Each row comes from the steps of one path. Every step used is in the known rows, and no mark comes twice. Write the path behind each row, first mark first.
Known rows
pariv-pibuf-zazu: [ 2.73 -1.54 -0.13  1.21 -0.60  0.40 -1.92  0.31 -4.20 -1.30 -2.28 -0.85
 -1.45 -3.83 -4.54  3.81 -0.68  3.79  0.66 -2.42  0.37  2.80 -3.15 -0.14
  0.55]
pibuf-tugi-nunades-sebe: [ 1.95 -2.36 -2.87  2.05 -0.62  0.54  1.06 -1.12 -4.33  2.79 -2.68 -2.33
  0.25 -0.17 -1.91  0.58  0.29  3.40 -0.59 -1.73  4.69  1.89  0.61  1.96
  1.47]
pibuf-tugi: [ 1.05 -2.08 -1.97  1.44 -0.74  0.31 -1.13 -1.04 -3.67 -0.40 -1.36 -3.20
 -0.36 -1.67 -2.58  2.50  0.39  2.73 -0.69 -1.14 -0.56  2.82 -2.07  0.58
  0.18]
tugi-pibuf-fafu-nunades-sebe: [ 1.95 -3.53 -3.15  2.06 -2.49 -1.02  1.88  1.01 -5.69  2.37 -2.34 -1.47
  1.12 -1.12 -2.36  0.28 -4.52  3.97 -0.30 -1.53  5.53  2.16  2.89 -0.03
  1.34]
pariv-pibuf-tugi: [ 2.27  0.03 -0.66  2.77 -0.70  0.14 -1.54  0.02 -2.65 -1.14 -1.16 -2.33
 -0.96 -1.77 -3.46  3.10 -1.83  2.30  0.69 -0.72 -0.23  3.21 -2.85  1.32
 -0.11]
tugi-pibuf-zazu-nunades: [ 0.72 -2.07 -2.01  0.15  3.80  0.45  1.03 -0.67 -6.64 -1.05 -1.23 -0.90
 -1.38 -4.11 -0.26  2.03  4.48  2.82 -1.08 -2.75  2.86  2.84 -0.43  1.36
  1.22]
fafu-nunades-sebe-pibuf-zazu: [ 1.78 -1.86 -1.70  0.51 -1.81  0.28 -1.11 -1.12 -4.92 -0.44 -3.02 -1.40
  1.10 -0.31 -3.89  1.48 -3.26  4.38  0.87 -2.16  4.57  1.71 -0.71  0.39
 -0.09]
pibuf-pariv-nunades-tugi: [ 1.31  0.72  0.51  3.49  0.47 -0.12  0.78 -1.54 -3.90  0.78  1.56  0.43
 -1.66  1.23 -1.24  1.34 -2.44  4.99 -0.15 -2.11  0.41  2.51 -1.37  0.63
  1.27]
zazu-pibuf: [-0.36 -3.80 -4.59  2.39  1.78 -0.84  1.19  0.14 -2.35 -0.67 -1.17 -0.31
 -1.61 -5.87 -2.31  3.20 -0.76  3.51 -1.01 -1.72  0.70  2.45  0.44 -0.26
  1.94]
fafu-pibuf-tugi-nunades-pariv: [ 1.73 -1.77  1.25  1.79 -1.78  1.54  1.25 -3.03 -5.42  0.68 -3.44 -3.75
  0.80 -0.26 -0.84  1.60  2.36  4.15  0.57 -3.82  3.08  1.81  0.20  1.88
  3.48]
nunades-fafu-pibuf: [ 1.58 -1.77 -0.91  2.21  0.89 -1.57  2.16 -3.24 -3.17  2.00 -0.23 -2.47
 -4.27 -0.72 -2.27  1.51 -3.52  2.74  0.50 -1.29  2.64  3.32 -0.76 -0.43
  2.45]
zazu-nunades-sebe: [ 1.81 -2.10 -3.88  1.00  1.37  0.95  1.36 -0.67 -3.25  1.49 -1.36 -0.19
 -2.29 -0.39 -0.98  0.42  1.33  3.61 -2.11 -0.63  4.14  2.47 -0.03  1.22
  1.03]
tugi-nunades-sebe: [ 1.68 -2.54 -3.06  1.97  0.01  0.49  1.86 -0.37 -3.85  3.43 -2.12 -1.05
 -1.12 -1.56 -1.55  0.62 -0.57  4.06 -0.86 -2.10  5.39  1.95  1.07  1.42
  2.41]
nunades-sebe: [ 1.88 -2.94 -4.06  1.20 -0.83  0.48  0.49  0.22 -2.75  2.34 -1.77 -0.48
 -2.11 -0.23 -2.49  0.71 -2.18  4.47 -1.67 -1.14  3.44  2.14 -0.26  0.22
  1.30]
fafu-nunades-pariv-pibuf-sebe: [ 2.92  0.21  1.36  2.81 -2.64  0.55  0.39 -0.82 -5.32 -2.26 -2.97  0.08
 -1.74 -1.52 -2.17  1.41 -7.29  5.00 -0.51 -0.98  0.72  2.85 -2.01 -1.08
  2.40]
pariv-pibuf-fafu-nunades: [ 1.84 -2.45  0.48  3.23 -2.60 -1.86  1.43  2.25 -4.89 -0.09 -0.88 -1.57
  0.82 -6.16 -2.79  2.98 -5.39  3.32  1.48 -1.24  2.66  3.31  1.78 -0.91
  1.83]
pariv-nunades: [ 0.79 -0.27 -0.70  2.96  0.75 -0.49  0.70  2.21 -2.75 -0.93  0.85  1.74
 -3.70 -4.31 -1.35  3.15 -1.17  3.36 -0.57 -0.08  1.83  3.72 -2.74  0.64
  0.33]
pariv-nunades-fafu-pibuf: [ 1.67 -0.60 -0.03  2.91  1.18 -1.83  2.35 -2.53 -3.08  1.10  0.29 -1.41
 -4.69 -0.45 -2.02  1.76 -3.38  2.39  0.76 -0.47  3.24  3.70 -1.55  0.17
  1.48]
sebe-pibuf: [-0.79  0.10 -2.22  2.01  0.23 -0.46  0.09 -0.22 -1.03 -0.04  0.59  0.83
 -2.60 -2.61 -1.96  1.58 -7.15  3.92  0.72 -1.18  5.04  2.84 -0.15  1.34
  0.87]
tugi-pibuf-pariv-nunades-fafu: [ 1.33  0.92 -1.00  4.22  1.44 -1.70  1.37 -1.57 -2.31  1.37  1.74  1.89
 -3.32 -2.43 -0.64  2.65 -5.27  3.01 -0.71 -1.48  3.62  3.33 -0.01  2.11
 -0.26]
pibuf-fafu-nunades-sebe: [ 2.22 -3.62 -2.65  1.93 -2.86 -0.68  1.44  0.62 -4.66  2.12 -2.30 -1.57
  0.76 -1.31 -2.82  0.69 -3.76  4.08 -0.50 -0.91  4.35  2.21  2.04 -0.51
  1.10]
pibuf-sebe: [ 1.08 -1.80 -1.25  1.59 -0.70  0.27  0.55 -1.54 -5.19 -0.97 -1.80  0.24
 -3.45 -3.04 -1.84  1.16 -5.22  4.74 -2.04 -0.56 -0.25  3.09 -2.36 -2.03
  2.30]
sebe-pibuf-pariv-nunades: [ 0.32  0.89  0.08  2.50  1.93 -0.17  0.67 -0.85 -1.46 -0.79  0.83  2.61
 -2.20 -2.26 -0.36  2.62 -4.58  4.80  0.86 -0.64  3.74  3.67 -1.98  2.13
  0.52]

Which path is each row?
[-0.09 -0.14 -1.93  3.72  1.36 -1.58  1.97  1.80 -6.16  1.03  1.22  0.30
 -1.72 -0.64 -0.44  0.58 -4.25  3.65 -0.04 -3.33  3.57  2.61  1.13  1.38
  1.60] => pariv-nunades-tugi-pibuf
[ 0.34 -2.08 -1.56  1.46  2.41 -0.04  1.53 -2.57 -4.35  2.37 -0.20 -0.51
 -0.14 -0.73  0.29  0.80 -4.35  6.18  0.03 -4.72  2.43  2.47  1.44  1.33
  3.36] => nunades-tugi-pibuf-pariv
[ 1.48 -1.54 -0.32  0.97 -0.23  2.12  1.02 -1.84 -4.30 -0.76 -1.76 -0.69
 -1.55 -1.97  0.09  1.80  3.52  4.51 -1.77 -2.93  2.14  2.20 -0.25  1.42
  2.61] => zazu-nunades-pariv
[ 2.42  0.58  1.46  3.01 -1.67  0.84  0.61 -1.50 -5.00 -1.58 -2.71  0.46
 -2.44 -2.02 -1.94  1.44 -6.01  4.71 -0.37 -1.28  1.16  2.84 -2.10 -0.24
  2.87] => tugi-nunades-pariv-pibuf-sebe
[ 1.11  0.98 -1.02  4.65  0.21 -1.46  1.17 -2.87 -2.76  2.19  0.61 -1.41
 -1.52 -2.64 -1.67  2.20 -3.53  1.37  0.16 -1.81  4.75  2.54  1.27  2.90
  0.14] => sebe-pibuf-tugi-nunades-fafu
[ 2.15 -2.48 -2.36  1.89 -0.18  0.36  1.59 -2.04 -4.62  2.95 -2.98 -3.19
 -0.02  1.25 -1.96  0.16  0.17  3.30  0.18 -1.65  4.88  2.04  0.41  1.77
  2.00] => fafu-pibuf-tugi-nunades-sebe
[ 3.70 -1.57  0.98  1.32 -2.59  1.00 -1.65 -0.04 -5.50 -1.74 -3.63 -1.69
  0.66 -2.50 -3.99  3.45 -0.55  4.47  0.87 -3.40  1.07  2.08 -2.07 -0.10
  1.12] => fafu-nunades-pariv-pibuf-zazu
[ 1.87 -1.27 -2.82  1.93  0.61  0.19  1.25 -0.10 -3.24  1.82 -1.24  1.37
 -1.39  0.95 -0.96  0.66 -3.39  4.94 -0.68 -1.08  4.96  2.67 -0.31  1.80
  0.74] => tugi-pibuf-pariv-nunades-sebe
[-0.89 -1.21 -1.71  2.62 -2.13 -1.37  0.60 -1.83 -2.75  1.41  0.06  0.94
 -1.62 -2.80 -4.30  1.36 -7.93  3.06  1.48 -0.23  5.39  3.07  1.20  0.46
  0.05] => nunades-sebe-pibuf-fafu
[ 1.89  0.49  0.08  2.67  1.34  0.43  0.36 -2.00 -5.68 -0.20  0.57 -1.29
 -1.45  0.42 -2.07  1.29  1.41  3.50 -0.28 -2.51  0.31  2.13 -1.14  0.64
  1.03] => pariv-pibuf-zazu-nunades-tugi
[ 2.56  0.53  0.89  2.61 -2.05  0.87  0.04 -1.39 -4.54 -2.11 -2.54  0.85
 -2.99 -1.61 -2.43  1.52 -6.74  4.90 -0.78 -0.86  0.13  2.98 -2.81 -0.87
  2.26] => nunades-pariv-pibuf-sebe
[-0.18  0.26 -2.63  2.51  0.00 -0.13  1.26 -0.86 -1.91  1.84 -0.75  0.37
 -1.16 -0.33 -1.80  0.23 -6.51  3.86  1.09 -1.33  8.14  2.11  1.29  2.72
  1.07] => tugi-nunades-sebe-pibuf
[ 0.37 -2.55 -2.77  2.21  0.34 -0.30  1.14 -2.29 -4.92 -2.02 -2.39  0.29
 -2.52 -3.85 -2.21  1.60 -4.99  4.35 -1.80 -0.58 -0.55  2.64 -1.28 -1.88
  2.08] => zazu-pibuf-sebe
[ 0.68 -1.54 -1.33  0.51 -0.64  0.32 -1.66 -1.52 -4.17 -1.07 -1.88 -0.77
 -0.64 -2.35 -3.91  2.56 -2.57  4.00  0.88 -2.45  2.91  2.22 -1.92  0.23
  0.08] => sebe-pibuf-zazu
[ 0.75 -1.88 -0.65  2.66  0.86  0.08  1.28 -0.85 -4.87  1.44 -1.56 -3.29
  0.26 -4.24 -1.02  2.40  2.18  2.50  0.40 -2.68  2.74  2.57  0.14  2.01
  2.36] => pibuf-tugi-nunades
[ 1.22 -1.60  0.05  3.68 -2.71 -1.43  1.45 -0.39 -6.41  1.48  0.54 -2.42
  0.86 -0.89 -2.58  0.96 -3.97  4.10  0.36 -2.55  0.94  1.99  1.97 -1.29
  1.93] => pibuf-fafu-nunades-tugi
[ 1.19 -1.59 -1.12  1.61  0.07 -0.50 -0.28 -0.28 -7.81 -0.35 -1.41 -1.12
 -0.08 -1.06 -2.84  1.85 -0.65  3.88  0.22 -3.96  1.88  2.00 -0.93  0.24
  0.58] => pariv-nunades-tugi-pibuf-zazu
[ 0.12  0.13 -3.36  2.06 -0.57 -0.05  0.31 -0.66 -1.25  0.99 -0.52  0.88
 -1.93  0.51 -2.50  0.19 -7.63  4.18  0.39 -0.62  6.82  2.25  0.31  1.84
  0.31] => nunades-sebe-pibuf
[ 1.55 -1.28 -0.68  1.92  2.56 -1.28  2.91 -3.95 -3.41  1.39  0.04 -2.49
 -4.46 -0.90 -1.10  1.22 -0.94  2.14  0.16 -0.95  3.22  3.57 -0.67  0.31
  2.23] => zazu-nunades-fafu-pibuf
[ 0.86 -0.60  1.17  3.27 -1.81 -0.53  0.56 -1.17 -3.40 -0.39 -0.27  0.73
 -2.16 -5.10 -3.63  3.23 -3.46  2.81  1.28 -1.00  2.29  3.58 -0.12  0.60
  1.30] => zazu-nunades-pariv-pibuf-fafu
[ 2.43  0.77  1.11  2.40 -0.89  1.04  0.58 -1.93 -4.83 -2.54 -2.34  0.87
 -3.18 -1.72 -1.69  1.38 -5.26  4.48 -0.95 -0.58  0.52  3.13 -2.70 -0.38
  2.18] => zazu-nunades-pariv-pibuf-sebe
[ 1.82  1.01 -0.61  4.05  1.02 -1.28  1.01 -2.03 -1.53  1.19  1.65  1.78
 -3.62 -2.49 -1.19  2.99 -4.31  3.03 -0.76 -0.86  2.63  3.39 -0.72  1.64
 -0.43] => pibuf-pariv-nunades-fafu
[ 0.58 -2.72 -3.42  2.15  0.32 -0.28 -0.55 -1.56 -3.53 -1.36 -2.16 -3.02
  0.58 -2.59 -2.89  2.91  0.60  2.31 -0.41 -1.03 -0.91  2.38 -1.17  0.73
 -0.06] => zazu-pibuf-tugi
[ 1.31 -2.26 -0.28  0.84  0.00 -0.18  1.63 -3.60 -5.84 -0.81 -2.50 -1.56
 -3.81 -0.74 -1.99  0.32 -5.54  4.59 -0.61 -0.33  0.29  3.35 -2.71 -2.48
  3.30] => fafu-pibuf-sebe
[ 0.27 -3.79 -2.89  1.03  2.75  0.34  1.03 -3.24 -1.78  0.57 -1.61 -0.10
 -0.16 -4.36 -0.68  2.93 -1.74  5.81 -0.36 -3.10  0.70  2.59  0.39  0.64
  2.99] => zazu-pibuf-pariv
[ 1.68 -2.52 -0.31  0.89  2.28 -0.13  1.75 -5.56 -2.25  2.50 -0.81 -1.59
 -2.10 -0.56 -0.58  1.68 -3.74  5.34  0.54 -2.68  2.19  3.25 -0.40  0.47
  3.29] => nunades-fafu-pibuf-pariv
[-0.33 -0.76 -2.65  2.84  2.78 -1.03  2.59  0.37 -6.70  1.27  1.00 -0.69
 -1.52 -0.96  0.32  0.03 -1.85  3.39 -0.70 -3.85  3.65  2.38  2.08  1.48
  2.25] => zazu-nunades-tugi-pibuf
[ 1.34  2.03 -0.45  4.28  0.98 -1.39  0.83 -2.27 -0.88  0.96  2.01  2.29
 -3.40 -1.91 -1.11  2.67 -6.49  3.02 -0.04 -0.64  4.00  3.37 -0.54  2.45
 -0.75] => sebe-pibuf-pariv-nunades-fafu
